Each row comes from the steps of one path. Every step used is in the known rows, and no mark comes twice. Write the path behind each row, first mark first.
Known rows:
x-z-m: [-15   5 -36   6  22  -6  36  12  61   2 -12 -18 -26  15  33  -4  11   4
 -27 -42  22 -17  -9 -21  18  63   5  14  -5 -14  24  -1  -3  56]
x-j-z-m-n-r: [ 51  26  30  36   8 -11  72  10   4  -8 -37  42  33   1   5 -10 -30  30
 -47  77  31 -27  14  10   7  28   2  12 -24  43  15 -15   3   7]
j-h-r-n-m: [ -20  -37   27  -14  -16   33  -66  -37  -30  -10   31 -109   -9  -32
    8   22   46   44   -7   15  -56   45   30  -51  -21  -36   82    6
  -21   -8  -20   48   -5  -21]
m-x: [ -5  10 -56  22   0  14  16   6  20  41 -10  21  16  17 -45   2 -18 -27
  15 -54  15  11 -36  21   0 -18 -60 -38  39 -34  -9 -25 -11 -45]
n-m-z: [ -2 -30 -14 -22  41   8 -56  -3   5  -7  88  13  10   1  -5  -6   1 -12
  27   8   9 -45   5 -47  11 -13 -21   6  10 -70 -32   7   7   6]
m-n: [ 15   7 -44   1  10  39  35  12  49  19 -14  -6  -2  11 -51  26 -24 -34
  21  48  20 -14 -29 -10  -3  -8 -21   1   6  23  13 -25  -5 -37]
z-x-m-n-r-h: [ 51  30  28  33  10  -4  -8  42  14  25  13  37  -1 -27  51 -24  22 -27
  15  33   9 -31 -10  84  39  10  96  -8  20  50 -18 -36  15  58]
r-n: [-39 -26 -55 -31 -53  40 -22 -13  23 -31 -14 -77 -23  -6 -31  23  -6 -17
  18   5 -18  41 -27  10 -24  -2  18  42 -30  -2   0  18 -11 -52]
m-z-x-j-h: [ 22  28  64 -25  16 -16  -4  -8  -9  -2  42  47  26  -1   6 -16   3  13
 -19 -27  -6 -13  25  11  17  23 -93 -23  31   1 -54 -57  23  39]
z-x-m-n: [ 26  63  10  19  23 -16  11  10   6   7  -2  36 -20   4  42  -6   6 -38
   7  -2  26 -33 -28  62  34  24  46 -26  10  42   7 -33   7  32]
z-x-j-h: [ 14   7  29  -4   7  -7  14   2 -66  10 -21  33  16  13  18 -12 -13   2
 -29 -43 -24   8  -6  40  10  25 -71   5   7  21  -2 -55   1  36]
z-x-j-h-r-n: [  8  20  59  -4 -40  -5   4 -12 -53 -34  -5 -22  -9  -5  22 -21  17  43
 -33 -14 -52  38  33  27 -14   1  -3 -12  -2  38 -19   2  14   0]
z-m-x: [ -8  33 -58  64   6 -24  36 -30  39   3 -32  35  10  -4 -15  11 -21 -18
   5 -52  16  11 -23   7  -4  -1   6 -39  31 -40  25   8 -15 -30]
x-m-z: [ -7  24   4 -45  28 -12 -23  -7  36  20  42  33 -10   5  29  16  21   9
  11  -2  33  -4 -21   4  38  38   1  -6  13  -1 -14 -32  12  14]
h-r: [  0  -8 -48 -23  -4  22  38   9   2   6  17 -21 -10   5  10   6  10  33
  18  22  -9   9 -19 -19 -35 -15 -44  -5  27  14  35  22   6 -56]
h-r-n-m-z-x: [  6   6  23  -1 -25  -5 -56 -14   4 -81 103 -42 -21 -27  31 -34  44  27
  25  14 -32 -23  51 -13 -25 -48  54 -31  16 -34 -53  68  29 -23]
j-z: [ 13 -11 -33 -41   7  45  17  17  -6  15 -30 -66  19   4  10  39   7 -20
 -20  -8  25 -15 -43  18  -3  38 -55  26 -24  -4   7  -7  -6   3]
h-r-n-m-x: [-13  -7 -21  24 -35  14 -39 -14   2 -39  52 -51 -19  -4 -11 -23  21  25
  20  -7 -30  16  28 -23 -24 -67  68 -39   7 -37 -29  74   4 -69]
h-r-n: [-18 -10 -37 -25 -55  34   8  -8  18 -41  16 -81 -29  -9  -8  10  18  37
  16  30 -34  43   1 -11 -43 -27  21   9  -5  16  11  50   8 -76]
j-h-r: [ -6 -17  11 -23  10  37   9 -15 -23  43   0 -59  11 -11   6  32  36  40
 -10   3 -30  42 -10 -36 -22 -15 -19  -6  17  20  11  -1  -2 -17]
n-j: [-21 -29 -34 -42 -12 -12 -11  26 -42  24 -30  58   3  22 -31   3 -37 -29
  52  -3   2  17 -35  -1 -31 -23 -92  77  -4  -5  35 -13 -14  12]
x-z: [-15 -18 -33 -42  17  33  22  44  46  29   4 -34 -21  35   7  -3  11  -4
 -15 -38  19 -14 -28  -8  22  47 -53  18  -4  -7  -2 -23   3  47]
m-x-j-z: [ 23  23  -6   6  -7   3  41  20 -11  25 -41  29  33  41 -26  -6 -33   6
 -44 -49  28   0  -9  33  21  19 -92 -40   6  -6 -19 -32   3 -32]
x-m-n: [  8  34 -14  -6  27   6  16   1  36  33 -13  16 -26  13   8  25  -2 -16
   7  34  33  -3 -28  15  41  24  54  -4  -7  49  23 -32  -3  -6]
x-m: [-21   4 -43 -30  24   1  -6   3  -5  31  -9  10 -20  15  38  19   4  -7
   8 -11  17  17 -51  25  31  40  19  19 -12  22  37 -25  -9   3]
r-n-j: [-46 -27 -23 -47 -65  -1 -46   0 -15 -25 -32 -18 -21   3 -45   6 -24 -23
  46  10 -24  50 -15   8 -39 -36 -19  86 -38  -1   7  26 -12 -19]
z-m-x-j-n-r: [-29  -6  26  64   3 -49  60 -22  21  -8 -37  74  10 -17 -13 -19 -24  20
 -32  -7   6  13  18  -7   1  23  18 -44  17   6  35 -13  -8 -13]
z-m-n-j: [  6  23 -23  34   3 -39  37 -11  20  -6 -48  68  -8   1 -33  15 -41 -28
  34  39  19  -5   4 -23 -20 -18   7  34  -3  17  45  10 -14  10]

Which path is each row?
[ 40  35   5  14   7  -6  77  -4  13 -24 -55  10  15  18   3  16 -38  22
 -58  40  31 -24  20  -2  13  56 -15   5 -32  38  24 -10   0  -1]
x-j-z-m-n
[-13 -24  38 -40 -11 -10 -18   2 -64  46 -21  18   8   0 -16   9  11  27
  27   2 -31  51   4 -33 -39 -48 -58  44   6  20  17   1  -7  22]
n-j-h-r
[ -9 -18   4 -22 -25  15 -48 -19  26 -61  94 -59 -20 -22   4 -12  33  41
  23  38 -28  -3  48 -51 -24 -46  57 -10   2 -33 -40  69  21 -50]
h-r-n-m-z
[-14 -31 -26  -8 -29  24 -39 -11 -15 -53  57 -78 -29 -10  10  -8  22  32
  23  33 -36  14  27 -31 -31 -46  67  13 -17 -20   1  77   4 -62]
h-r-n-m
[ 17  39  34 -30  11 -22  -4  22  -9  33 -44  32  -8  19  17  19   0 -23
   7  33  43  -8 -12  21  31  14  25  31 -34  54   5 -18  -1  45]
x-m-n-j-z
[ 47  26  12  43  21  10  43   0  33  -2 -32 -19  33 -34  13  18   3  -7
 -17  72  42 -44  -6  10  -4  14  43   6 -19  19   8  10  -6  16]
j-z-m-n-r
[-35 -67  36 -29   4   4  48   7 -17   9 -22  27   0   0 -15 -13 -22  19
 -25  44  -7  12  -6 -13  -8  39 -39  23 -12  41  46 -42   1  -3]
x-j-n-r
[ 19  26   4 -21  15  -8  -2   8  25 -17  59  34  12 -10  11  -6  12 -28
  25 -25  16 -41  -7  20  -1   7 -73 -22  43 -30 -40 -28  21  18]
m-z-x
[  3  27   2  19 -11 -54   9   6 -20   6 -64  46  29   2  -7   8 -19 -25
   7 -44  31   2  -3  12 -18 -10 -43  16  -7 -25  15  19 -12  32]
n-j-z-m-x
[  2  37 -13  -2  19 -21 -13   9 -30   3   3  29 -22   6  63  -8  14 -31
  10 -43  11 -13 -48  69  27  38  16  -3  10  15  18 -29   1  35]
z-x-m
[-30 -24 -34  25 -27  16 -75 -17   6 -29  28 -50 -13  -1 -36  -8  -3 -25
  18 -32 -14  15   4  -3   0 -47  62 -11 -14 -60 -35  42 -15 -44]
r-n-m-x
[  7  30 -17  25  30   1  59   7  98   4 -16 -18 -27  17   6   3   1  -6
 -22   3  33 -34  11 -30  28  45  39 -12  -3  17   9  -6   4  50]
x-z-m-n
[-33 -50 -43 -10 -24  35 -74 -18 -14 -44  30 -77 -25  -8 -11   6  -3 -19
  21  14 -24  12  -1 -15 -11 -24  65  48 -44 -40  -7  45 -14 -32]
r-n-m
[ 18 -70 -36 -12 -10  43  -2  51  15  46   9 -15  31 -30  -6  -6  -2  -6
  24  47 -12   4 -27  29  -9 -10  -4  54  14   1   1 -16  -1   6]
n-r-h
[-10 -24  55 -29 -10  20 -76 -46   1 -17  74 -88   4 -36   4  17  61  54
  -7  26 -45  31  56 -65 -13 -40  68 -16  -6 -24 -57  44  11 -11]
j-h-r-n-m-z
[ 14  34  44 -38  -1 -43 -29  36 -76   5 -42  45   5   7  60 -11   7 -37
  10 -37  27 -17 -30  69   7  19 -31  48 -21  18   8  -7   3  95]
n-j-z-x-m
[ 24  15 -26  71  20  -8  46 -13  44   2  -8  41  13 -29 -17   2 -23 -12
  18  81  23 -17 -13  -5 -11 -14  59   4  10  14  33   5 -12 -11]
z-m-n-r
[-45 -36  21 -46 -59   8 -73 -23 -32   4 -45 -51  -6 -12 -45  30   3 -13
  25  -1 -40  79  -4 -11 -30 -35   6  76 -41  10 -12  11 -19  11]
r-n-j-h
[ 40  51  32  38  31 -20  -4  24  -8  16  20  70  -4 -12  43 -30  16 -31
  22  37  22 -35 -30  76  30  -2  62 -19  20  47   0 -33   8  48]
z-x-m-n-r
[-15  -6   6  13 -24   8 -38  13  35 -33  60 -67 -34  13   8 -44  40  36
  -9 -26 -21  -2  50 -33   2 -40  70 -49   4 -36 -47  68  17 -18]
h-r-n-m-x-z
[ 16   6  47 -14  -4   0   3   0 -12  46 -25  19   5   0 -43  19   1   9
  25  50 -15  21  22 -37 -26 -56 -21  13  10  49   2  -5  -1   4]
m-n-j-h-r
[-31 -37  33  -7  15 -19   6   5 -54 -40   4  19 -21   4  29 -30 -13 -16
 -23 -25 -16 -41  17   8  12  40 -19  -5 -12   1  31 -19   4  41]
z-x-j-n-m
[ 17  -9  -1  19  22  -8 -16  20 -45   9  11  24  29  35  -4 -28 -26  -1
 -35 -41  19 -35  17   1  29  -2 -30 -27  -8 -48 -25   1  -2  -6]
n-m-x-j-z
[ -8 -15  34 -34 -40  19   9 -22 -31  -9 -11 -47  -4   9 -10   5   7  75
 -41  20 -55  70  37 -25 -16  -1  -9  10 -19  46  -2   0   7 -42]
x-j-h-r-n
[ 17  37 -25  39   9  -8  43 -13  28  -1 -46 -26  31  -9  15  28   2 -13
 -28 -47  33  -9 -16  21   2  30  -4 -32   2 -32   0  13 -11   2]
j-z-m-x
[  6  -4  36 -16   1  10  -9   0 -12  58 -47  25  14   4 -62  30 -15 -30
  24  42   2  22  -3 -28 -11 -38 -33  35  -6  34  -3 -30 -14  29]
m-n-j-h
[ 62   2   9  35   3  24  43  14  57   8 -38 -51  38 -46  19  28  13  -6
 -23  67  27 -36  10  15   4  26  76  19 -18  24  -5  14   1  33]
j-z-m-n-r-h
[ -3  29   3  60   9 -35  32 -40   1  22 -50  52  26   7 -15   6 -28  24
 -40 -60  -7  40  13 -12  14  17  -3 -43  17 -11  11 -23 -15 -12]
z-m-x-j-h
[  7 -11  33  35  25 -13 -28  -7 -57  25  34  31  22  23  -8 -35  -3  46
 -27 -31 -23   8  45 -40  16 -44   1 -58  24 -30 -23   6   1 -19]
n-m-x-j-h-r
[ -6 -22 -47  35  30   4 -42   7 -16  20  31  21  14  16 -22 -19 -15 -32
  18 -49   8 -21 -16 -10  13 -39  -3 -31  21 -74 -13  13 -16 -23]
n-m-x
[ 14  -4  -2  -2  41 -11 -64   2 -14 -26  98  32  12 -12  22 -26   9 -29
  27 -19   7 -69  12  -5  13 -14 -21 -16  26 -69 -46   6  14  42]
n-m-z-x
[-41 -21  13  -3  -9  -8  52  -6  17  17 -46  26  -2  25 -44   1 -27   3
 -28 -47   4  20   5  -2  12  25 -59 -55  14   8  14 -42  -1 -40]
m-x-j-n
[-38 -48  51 -26  39 -10 -37 -23  10 -36  60 -24 -15 -34  22   7  37 -30
   5 -21   1 -63  25 -35   8  25  12 -31   4 -40 -16   2   8  52]
j-n-m-z-x
[ 15  15 -17  -5  -3  -8  31  30 -46 -18  -6  62   1  31  16 -32 -38  -9
  -9 -27  -6 -14 -21  55  -1  30 -85  14  13  16  21 -41  11   6]
z-x-j
[-40   5   3  43  -1 -44  71 -40  35 -15 -61  39  -8   3 -13   2 -30  14
 -36 -44   7  16  18 -18   7  45   1 -51   6  -2  45 -12  -9 -21]
z-m-x-j-n
